Each row comes from the steps of one walk. Every step used is in the known rows, and no mark comes twice. Write the walk behind each row, first mark first.
Known rows
u > e > y > k: [ 0.95 -2.04  0.29 -0.02  1.66  1.05 -1.10 -1.23 -1.30 -0.29 -3.60  2.44
  1.72  3.53 -2.42 -1.41 -1.52  2.82  3.35]
a > y > k: [ 1.42 -2.80  1.05 -0.75 -0.65  1.56 -1.80 -1.09 -0.44  1.15 -4.58 -0.25
 -0.77  3.94 -0.74 -4.40 -1.21  0.22 -0.19]
a > y > k > e > u: [ 0.87 -1.74  3.95  0.67 -0.45  2.36  0.15  0.35  1.39 -2.18 -2.91 -2.64
  3.76  2.51  0.05 -3.17 -0.76  0.44  4.08]
e > y > c > k > a: [ 1.26 -1.36 -0.03 -4.21 -0.42  4.13 -0.07 -0.45  2.74 -0.14 -4.44 -3.31
  0.76  2.48  0.17 -2.02 -2.13  0.56  1.27]
k > a > y: [-1.82 -0.55 -1.18  3.33  0.27  2.09 -1.71  1.26  2.11 -1.71 -2.65 -2.01
 -4.04  2.40 -0.45 -4.00 -3.73 -2.40  1.16]
c > k > a > y > e > u: [-0.18  1.20 -0.68  1.55 -2.32  4.84 -1.38  4.82  6.26 -0.45 -1.41 -1.61
 -1.35  1.57  4.25 -2.23 -1.59 -2.82  4.40]
a > k: [ 1.83 -2.18  1.14 -0.29 -0.66 -0.90 -2.66 -3.34 -2.66  2.27 -1.86  0.21
 -5.94  4.47 -2.42 -2.13  0.73 -1.50  0.19]
k > e > u: [ 0.55  0.56  1.87  2.51  1.06 -0.82 -0.20 -0.71 -2.47 -1.39 -0.96 -2.61
  2.38  3.42 -3.84 -1.75 -0.43 -2.25  1.73]
e > y > k > a: [ 1.94 -2.54  1.32 -1.87 -0.29  2.16 -0.68  0.27  1.06 -2.40 -3.67 -0.53
  2.50  3.14 -2.36 -0.89 -3.64  2.17  1.80]
c > k > u: [ 0.59 -2.51 -1.08  0.42 -1.65  0.50 -1.68  1.87 -3.15  2.21 -1.28 -1.16
 -1.84  3.95 -4.98 -2.09 -2.94 -4.46 -1.25]
u > e > y: [-0.52 -0.66 -2.10  2.57  2.47  0.11 -1.39 -2.00 -3.12 -0.82 -2.26  2.99
 -1.55  3.52 -3.02 -2.28 -1.40  0.05  3.13]
y > e: [ 1.21  3.08 -1.89  1.94  0.63 -0.75 -1.27 -1.46 -1.71  1.67 -2.07  0.38
  1.52  4.51 -4.74 -1.53 -0.44 -2.53 -2.20]
u > e > y > c > k > a: [-1.26 -0.11 -0.72 -0.83  1.62  4.61 -0.10  1.02  4.11 -0.30 -3.59 -2.28
 -0.58  1.45  0.92 -1.13 -2.66  1.22  3.86]
k > u > e > y > a: [-1.06  1.99 -2.54  4.42  3.62  2.48  3.20 -2.23 -0.70 -2.87 -1.41  4.20
  3.62  2.27 -4.70 -0.16 -5.17 -0.49  3.75]
e > y > a: [ 2.59  0.85 -1.99 -1.10  1.81  1.65  1.86 -5.43 -1.92 -0.75 -3.59  3.05
  3.20  4.08 -3.45 -1.81 -2.21  0.41  0.36]
u > e: [-1.66  0.70 -1.60  4.41  3.05 -1.00 -2.27 -0.66 -3.64  1.67 -1.71  0.61
 -3.16  3.89 -3.93 -2.07 -1.46 -1.94  0.27]
u > e > y > a: [-0.10  1.88 -2.62  2.52  3.93  2.28  1.76 -3.91 -1.05 -1.27 -2.82  4.00
  1.97  3.08 -2.68 -0.71 -2.70  1.27  3.16]
y > c > k > a: [ 0.10 -0.25  0.43 -2.72 -0.15  3.10 -0.96  0.49  2.61  2.59 -3.88 -5.53
 -0.93  2.86 -0.77 -1.91 -2.21 -1.30 -1.75]
c > k > u > e > y > a: [-0.60  0.03 -2.58  1.85  1.61  4.08  2.34  0.54  0.57 -0.90 -1.47  3.33
  2.03  2.21 -3.00  0.22 -4.69 -0.63  4.25]
y > c > k > e > u: [ 1.48  0.18  2.99 -2.50  0.20  2.20  0.72 -0.92  0.61  1.64 -2.95 -5.87
  3.82  2.72 -0.73 -1.91  0.95 -1.16  1.47]

Write each row's walk
[ 1.87 -0.69  3.27 -2.88  0.55  1.75  1.62 -6.08  1.60 -2.53 -3.59 -2.68
  2.22  2.77 -2.18 -1.49  0.97  2.27  3.69]
a > k > e > y > c
[ 2.09  0.37  0.65 -0.39  0.92  1.06  0.48 -5.18 -0.69  1.97 -2.52  1.21
 -2.41  4.06 -1.99 -0.59 -0.74 -0.25 -0.15]
y > a > k
[-0.82 -0.64  1.13 -1.75 -0.68  3.74  0.43 -0.62  3.20  0.28 -4.37 -5.74
  0.90  2.47 -0.16 -4.04 -0.42 -1.03  1.02]
a > y > c > k > e
[ 1.20 -2.32  2.13 -0.68 -0.92  0.39 -0.09 -3.04 -0.05 -3.69 -1.63 -0.20
 -0.82  3.13 -3.28 -0.81 -0.14  0.73  4.67]
a > k > e > y
[ 2.60 -0.65  0.22 -0.07 -0.13  2.63  2.90 -4.69  0.17 -2.48 -1.58  3.61
  0.77  2.80 -3.11 -0.39 -3.14  0.13  3.55]
e > y > a > k > u
[ 3.23 -2.01 -0.37 -5.80 -0.89  2.80 -0.34 -3.80 -1.02  2.54 -5.13 -1.40
  1.10  3.89 -0.73 -3.52  0.55  0.54  0.08]
e > y > c > k
[-1.16 -0.86  0.90  3.88  2.05  0.19 -0.60  1.44 -1.89  0.63 -1.62  0.44
  1.57  3.03 -5.33 -0.72 -3.93 -0.71  0.85]
y > k > u > e
[-1.44 -2.57 -1.14  0.64 -1.98  3.55 -2.67  3.82  3.68 -0.01 -2.69 -2.68
 -5.54  2.42  1.42 -3.50 -3.43 -2.56  1.71]
c > k > a > y
[ 2.41 -1.92 -0.23 -3.49 -1.20  3.12  1.06 -2.29 -0.94  0.61 -3.65 -1.05
  2.44  2.97 -2.82 -3.09 -1.70 -1.25  0.78]
e > y > c > k > u
[ 2.49  3.16 -0.62  2.14  0.37 -0.13 -0.95 -1.44 -1.86  1.57 -1.31  0.57
  2.18  3.94 -1.90 -1.87  0.81 -2.68  0.40]
y > e > u
[ 1.31  2.57 -1.11  2.73 -0.31  1.92 -0.71 -1.16  1.01  0.27 -1.99  1.10
  0.07  2.96  1.36 -4.21  0.67 -2.65  2.44]
a > y > e > u
[-0.70 -2.19 -0.27  3.43  0.57  0.91 -0.48 -1.30 -0.95 -2.33 -0.29  3.70
 -4.07  2.26 -2.60 -1.16 -2.15 -0.33  6.13]
a > k > u > e > y
[ 0.37 -0.47  2.51 -1.59 -0.60  4.29  0.68 -0.30  3.26  0.19 -3.58 -5.39
  1.88  1.87  2.51 -4.23  0.80 -1.01  3.52]
a > y > c > k > e > u
[-2.55  0.67 -1.64  6.79  2.60 -0.70 -0.86  0.85 -3.45  0.08 -0.39  0.75
 -1.43  2.97 -5.86 -1.61 -3.76 -3.44  0.79]
k > u > e
[-0.69  1.20 -1.05  2.76  3.24  1.93  1.86 -3.43 -1.10 -1.47 -2.78  0.69
  2.82  2.06 -3.98 -2.69 -2.79 -0.03  2.65]
k > u > e > y > c
[-2.72 -0.28 -1.03  2.57  0.80  4.38  0.08  1.24  2.54  1.43 -3.11 -2.00
 -2.06  1.51  0.40 -4.34 -2.54 -2.19  2.47]
a > y > c > k > u > e
[-1.27  1.20 -2.11  1.39 -2.34  4.28 -1.73  4.84  6.40 -0.33 -2.20 -1.98
 -2.02  2.02  1.45 -1.94 -2.86 -2.68  1.69]
c > k > a > y > e
[ 3.49 -0.66  0.11 -2.25  0.31  2.21  1.45 -6.25  0.01 -0.68 -3.01  3.67
 -0.78  3.60 -1.06 -0.91 -0.65  1.57  2.86]
e > y > a > k
[-1.42 -0.57 -2.23  4.72  2.02  0.52  0.09 -0.40 -2.92 -2.50 -0.88  3.04
  0.11  2.61 -5.12 -1.83 -3.73 -1.59  3.71]
k > u > e > y
[ 0.94 -2.19  1.19  1.95 -1.01 -0.54 -1.23 -1.76 -2.42  0.55 -0.49  0.25
 -4.54  3.66 -4.25 -1.89 -1.78 -2.95  0.62]
a > k > u
[-0.51  3.21 -0.73  4.29 -0.17  3.29 -0.43  2.17  4.84 -2.34 -1.43 -0.99
  0.16  1.54  2.19 -2.81 -2.05 -2.54  3.78]
k > a > y > e > u
[-0.83 -1.47  0.69  1.26  1.94  2.46 -0.80  1.88  2.13 -2.61 -2.93  0.52
  1.40  1.95 -1.63  0.13 -4.10  2.96  4.66]
u > e > y > k > a
[ 0.00 -0.45  0.96  1.01  1.83  2.46  1.32 -4.38  0.72 -1.30 -2.17  1.43
 -1.27  1.74 -1.60 -1.81 -1.24  1.07  5.16]
a > k > u > e > y > c
[ 0.80  0.37 -0.56  0.79  2.48  2.69  1.22 -4.74  1.02 -0.92 -2.21  4.62
 -1.94  2.61 -0.30  0.15 -1.27  2.40  5.70]
u > e > y > a > k
[ 2.99 -3.17  1.09 -1.23 -0.94  0.98  0.37 -1.36 -2.29 -1.73 -2.99  1.62
  4.32  3.70 -5.25 -1.85 -3.45  0.59  1.22]
e > y > k > u
